What can hang from each mark:
Q397: Q364 Q669
Q637: Q944
Q944: Q569 Q637 Q669
Q364: Q140 Q397 Q401
Q140: Q364
Q569: Q944
Q401: Q669
Q669: Q140 Q397 Q401

Every row comes from one small tree of marks. The marks that hang from a mark follow it in brackets, in the order of their numbers. Every link used is in the known rows. Which tree was each row made from?
Known rows:
Q364(Q401(Q669)): [-2.394  1.033 -0.751 -1.537  0.610  1.501  3.099  0.686  1.841 -0.619
 -3.085  4.662 -0.533 -5.627 -3.448 -0.287  0.952 -1.936  1.299  0.132
 -0.921]
Q364(Q140): [-4.816 -0.188  0.184 -0.169  0.611  1.168  0.675  1.930  1.474 -1.670
 -2.964 -1.253 -3.221 -0.544 -0.712 -2.641  3.915  0.190  0.990  0.619
 -0.784]
Q637(Q944(Q569)): [-4.892  0.776  1.026  1.420 -3.372  0.304  2.553 -3.409 -4.400 -0.821
  2.793 -0.264  1.170 -0.935 -1.932 -0.907  1.775  3.939  0.354  2.453
 -0.269]
Q364(Q140 Q397(Q669) Q401): [-4.482 -0.618  1.480  1.059  2.006 -4.132  0.828  2.863 -0.393 -1.055
 -3.263 -1.663 -4.126  0.297  2.146 -1.851  0.842 -7.971 -0.989  2.422
  0.764]
Q401(Q669(Q397)): [-1.683  1.577  0.500 -2.106  1.553  3.138 -0.378  1.068  3.422 -0.021
 -1.837  0.334 -1.686 -5.441 -2.576  0.160  0.875  3.319  1.792 -0.873
 -1.569]
Q401(Q669(Q140)): [ 0.289 -0.127 -0.564 -2.819  1.297  4.763  0.256  1.550  3.624  0.658
 -4.241  1.435 -1.956 -3.279 -1.838  0.073  1.753  0.677  1.575 -2.295
 -1.184]
Q944(Q669(Q140 Q397 Q401)): [ 3.036  1.163 -4.088 -2.629  3.060  3.365 -0.317  4.204  2.785  2.096
 -0.909  1.422 -2.796  2.106  0.381  1.631 -1.816  0.591 -1.756 -2.132
 -0.706]
Q397(Q364(Q401)): [-3.094 -0.807 -1.157 -0.720  0.037 -2.334  1.541 -0.605 -0.264 -0.276
 -0.808 -1.112  1.405 -4.638 -1.327 -1.807 -1.305 -1.801  1.031  5.235
  1.243]
Q669(Q140 Q397(Q364)): [ 0.481 -0.580 -1.054 -1.708  1.756  1.362 -2.850  0.548  2.063  1.016
 -0.959 -5.076 -0.779 -2.454 -0.050 -0.356 -2.887  2.755  1.758  2.519
  1.045]
Q637(Q944(Q569 Q669(Q140(Q364) Q397 Q401))): [ 4.858  1.374  0.395  0.362 -2.070  0.928 -1.447 -1.143 -3.058  0.696
  3.715  0.639  1.030  3.637  1.480  0.996 -3.286  3.918 -0.999  0.782
  0.469]
Q669(Q140(Q364)): [ 0.030 -1.506 -0.787 -1.547  0.454  1.661 -2.888  0.719  0.631  0.065
 -1.763 -3.657  0.816 -3.257 -0.883 -1.750  3.119  1.182  2.742  1.000
 -0.358]
Q569(Q944): [-6.908  0.280 -0.394  1.055  1.654  1.267  3.113  0.276  0.771 -0.363
 -0.135 -1.501 -0.465 -3.332 -4.977 -2.201  4.244  2.074  2.134 -3.344
 -1.413]
Q364(Q140 Q401): [-4.739  0.877 -0.922  0.388  0.699 -0.157  2.611  1.801  0.605 -1.979
 -3.101  2.270 -2.878 -1.181 -2.057 -2.190  1.322 -3.291  0.898  1.816
  0.027]
Q944(Q669): [-2.821 -1.245 -0.674 -1.029  1.004  0.924  1.758 -0.348  0.910  0.335
 -0.575  0.542  0.925 -0.901  1.335  0.126  5.095 -0.227 -1.045 -1.162
 -1.099]
Q397(Q364 Q669): [-3.122 -2.676  0.370 -0.748  0.236 -2.658 -0.739 -1.471 -0.426  0.321
  0.327 -5.287  2.441 -2.192  3.111 -1.752  1.559 -0.512 -1.173  2.605
  0.806]
Q637(Q944(Q669(Q140))): [-0.980 -0.235 -0.676 -1.369 -1.286  2.434  2.473 -3.047 -1.976  0.879
 -0.236  1.253  1.410  2.265  0.499  0.558  2.312  1.122 -0.878  0.429
  0.045]
Q944(Q569 Q669(Q140(Q364) Q397 Q401)): [ 6.063  0.132 -0.639  0.036  1.018  1.369 -2.899  2.740  0.837  0.884
  2.139  0.284 -0.379  1.996  2.743  1.235 -2.318  1.561 -0.782 -2.189
 -0.277]
Q944(Q637 Q669): [-1.011 -1.031 -0.489 -0.501 -0.994 -2.497 -0.268  0.276  1.621 -0.322
  0.145 -0.159  0.866  1.443 -1.136  1.311  3.144 -0.289 -1.844 -1.656
 -1.799]
Q637(Q944(Q569 Q669(Q140 Q397))): [ 0.982  1.318  0.985  1.475 -1.541  2.128  0.858 -3.294 -2.442  0.492
  3.070  1.423  0.475  3.287  1.662  2.372 -1.416  3.221 -1.059 -1.271
  0.369]
Q569(Q944(Q669(Q397))): [-3.887  1.020  0.651  1.436  2.811  1.043  2.393 -0.294  1.717  0.182
  1.586  0.031 -0.043 -0.871 -1.524  0.120  2.657  2.259  0.452 -5.607
 -1.169]

Write each row's tree:
[ 5.654 -1.669 -0.054 -2.320  0.694 -3.821 -4.938  5.060  2.123  1.357
 -2.038 -4.282 -2.091  2.885 -0.092  1.001 -1.187 -2.911 -1.156  1.010
 -0.888] => Q944(Q637 Q669(Q140(Q364(Q397)) Q401))
[ 3.924 -0.329 -0.893  0.168  0.179 -1.898 -1.321  2.832  2.026  0.311
  0.503 -0.474  0.015  3.737 -3.342  0.003 -0.295 -0.029 -0.347 -5.607
 -1.384] => Q569(Q944(Q637 Q669(Q140(Q364) Q401)))
[ 1.250  1.461 -0.571 -2.576  2.287  5.100 -1.332  1.904  4.192  0.907
 -3.142  0.601 -2.773 -3.543 -2.099  1.037 -0.809  2.712  2.220 -2.205
 -1.070] => Q401(Q669(Q140 Q397))
[ 0.952 -1.063  1.177 -0.933 -2.197  1.060 -0.440 -4.022 -2.701  0.272
  0.435 -0.845  3.552  1.142  1.673 -0.742  3.120  1.821  0.524  1.888
  0.228] => Q637(Q944(Q669(Q140(Q364))))
[ 0.958  1.825 -5.179 -2.986  2.742  3.781 -1.233  5.327  2.380  1.649
 -1.496 -0.980 -4.220 -0.698 -3.226  0.164 -2.878  2.370  0.426  0.232
 -0.667] => Q669(Q140 Q397 Q401)
[-0.906 -1.366 -0.097 -1.141  0.714 -2.297 -0.375  2.692  0.747 -0.545
 -1.675 -3.310 -1.969  2.599  3.628 -3.255 -1.263 -1.775 -2.720  2.956
  0.839] => Q397(Q364(Q140) Q669(Q401))
[ 2.022 -0.958  2.883  1.600 -3.235  0.343 -0.300 -4.620 -3.939 -0.226
  2.783  0.076  3.702  2.231  2.804  0.205  1.934  1.929  0.000  0.261
  0.527] => Q637(Q944(Q569 Q669(Q140(Q364))))
[ 0.021 -0.978  0.863  2.205 -1.995 -3.227 -0.079 -0.146  0.379 -0.828
  2.506  0.942  0.964  2.408  0.082  2.353  1.791 -0.066 -2.353 -3.401
 -1.325] => Q944(Q569 Q637 Q669)
[ 1.922 -0.044  1.698  2.317 -3.247 -1.226  1.570 -4.440 -4.700 -0.521
  2.636  3.722  3.808  1.671  1.785  0.530 -0.544 -1.511 -0.149  1.360
  1.371] => Q637(Q944(Q569 Q669(Q140(Q364(Q401)))))
[-2.855 -1.306  1.117  1.181  0.029 -4.214  0.991 -0.440 -0.369 -1.662
 -1.641 -1.176 -0.051  0.388  3.464 -2.751 -1.122 -5.066 -1.227  3.558
  1.887] => Q397(Q364(Q140 Q401) Q669)
[ 1.290  2.404 -1.724 -1.737  2.212  3.585  0.378  1.983  3.307  0.517
 -3.330  4.205 -2.801 -4.249 -3.145  1.385 -3.324 -0.993  2.059 -1.061
 -0.216] => Q364(Q401(Q669(Q140 Q397)))
[ 2.162  0.679 -1.722 -0.161 -1.999  2.075  2.885 -0.414 -2.824  1.244
  2.053  3.590 -0.214  5.091  0.694  1.250 -1.541  1.272 -2.785 -0.620
  0.175] => Q637(Q944(Q569 Q669(Q140 Q401)))
[ 0.336 -1.090 -1.498  0.040  0.704 -1.768 -1.529  0.044 -1.388 -0.179
 -0.649 -0.450  2.059 -2.108  1.451 -1.159  0.749 -4.308  0.628  0.495
  0.749] => Q397(Q669(Q140(Q364(Q401))))
[ 2.676  0.868  1.328  2.090 -2.152 -1.455  1.375 -4.638 -3.269  0.440
  3.436  2.091  2.317  2.443  2.382  1.972 -6.762 -0.022 -1.050  3.095
  2.832] => Q637(Q944(Q569 Q669(Q140 Q397(Q364(Q401)))))
[ 5.828  0.617  0.744  3.012 -1.429 -3.975 -3.827  0.280  0.351 -0.903
  2.958  1.660  1.181  2.004  0.082  3.156 -4.200 -1.830 -0.278 -2.199
  0.268] => Q944(Q569 Q637 Q669(Q140(Q364(Q401)) Q397))
[ 2.819  1.408  0.547  2.679  0.522 -3.431 -1.698  0.276  1.519 -0.776
  1.494  0.823  0.885  1.275 -3.918  1.415 -2.760 -1.603  1.483 -5.067
 -0.195] => Q569(Q944(Q637 Q669(Q140(Q364(Q401)) Q397)))
[-2.247  0.890  0.880  0.656  0.999 -2.001 -0.242  0.841  1.279 -1.678
 -1.719 -1.445 -2.180 -1.602 -0.205 -2.072 -3.987 -1.124  1.287  4.795
  1.822] => Q669(Q397(Q364(Q140 Q401)))
[ 1.954 -0.642  3.641  2.032 -1.982 -3.160  0.174 -2.638 -4.544  0.074
  1.215  0.103  1.356  1.414  2.415  0.881 -1.244 -3.654  0.295  3.430
  1.675] => Q637(Q944(Q569 Q669(Q140(Q364(Q397 Q401)))))
[-2.137  1.415  2.068  2.013 -2.087  0.232  1.837 -4.016 -3.380 -0.249
  4.454  1.002  1.658  1.498  1.125  1.515  0.267  4.231 -1.310  0.365
 -0.077] => Q637(Q944(Q569 Q669(Q397)))
[ 3.071 -2.284  1.687  1.447 -0.344  0.838 -1.919 -0.883 -0.042  0.092
  1.170 -0.097  2.361  0.562  3.999  0.499  3.042 -0.313  0.164 -2.963
 -0.019] => Q944(Q569 Q669(Q140(Q364)))
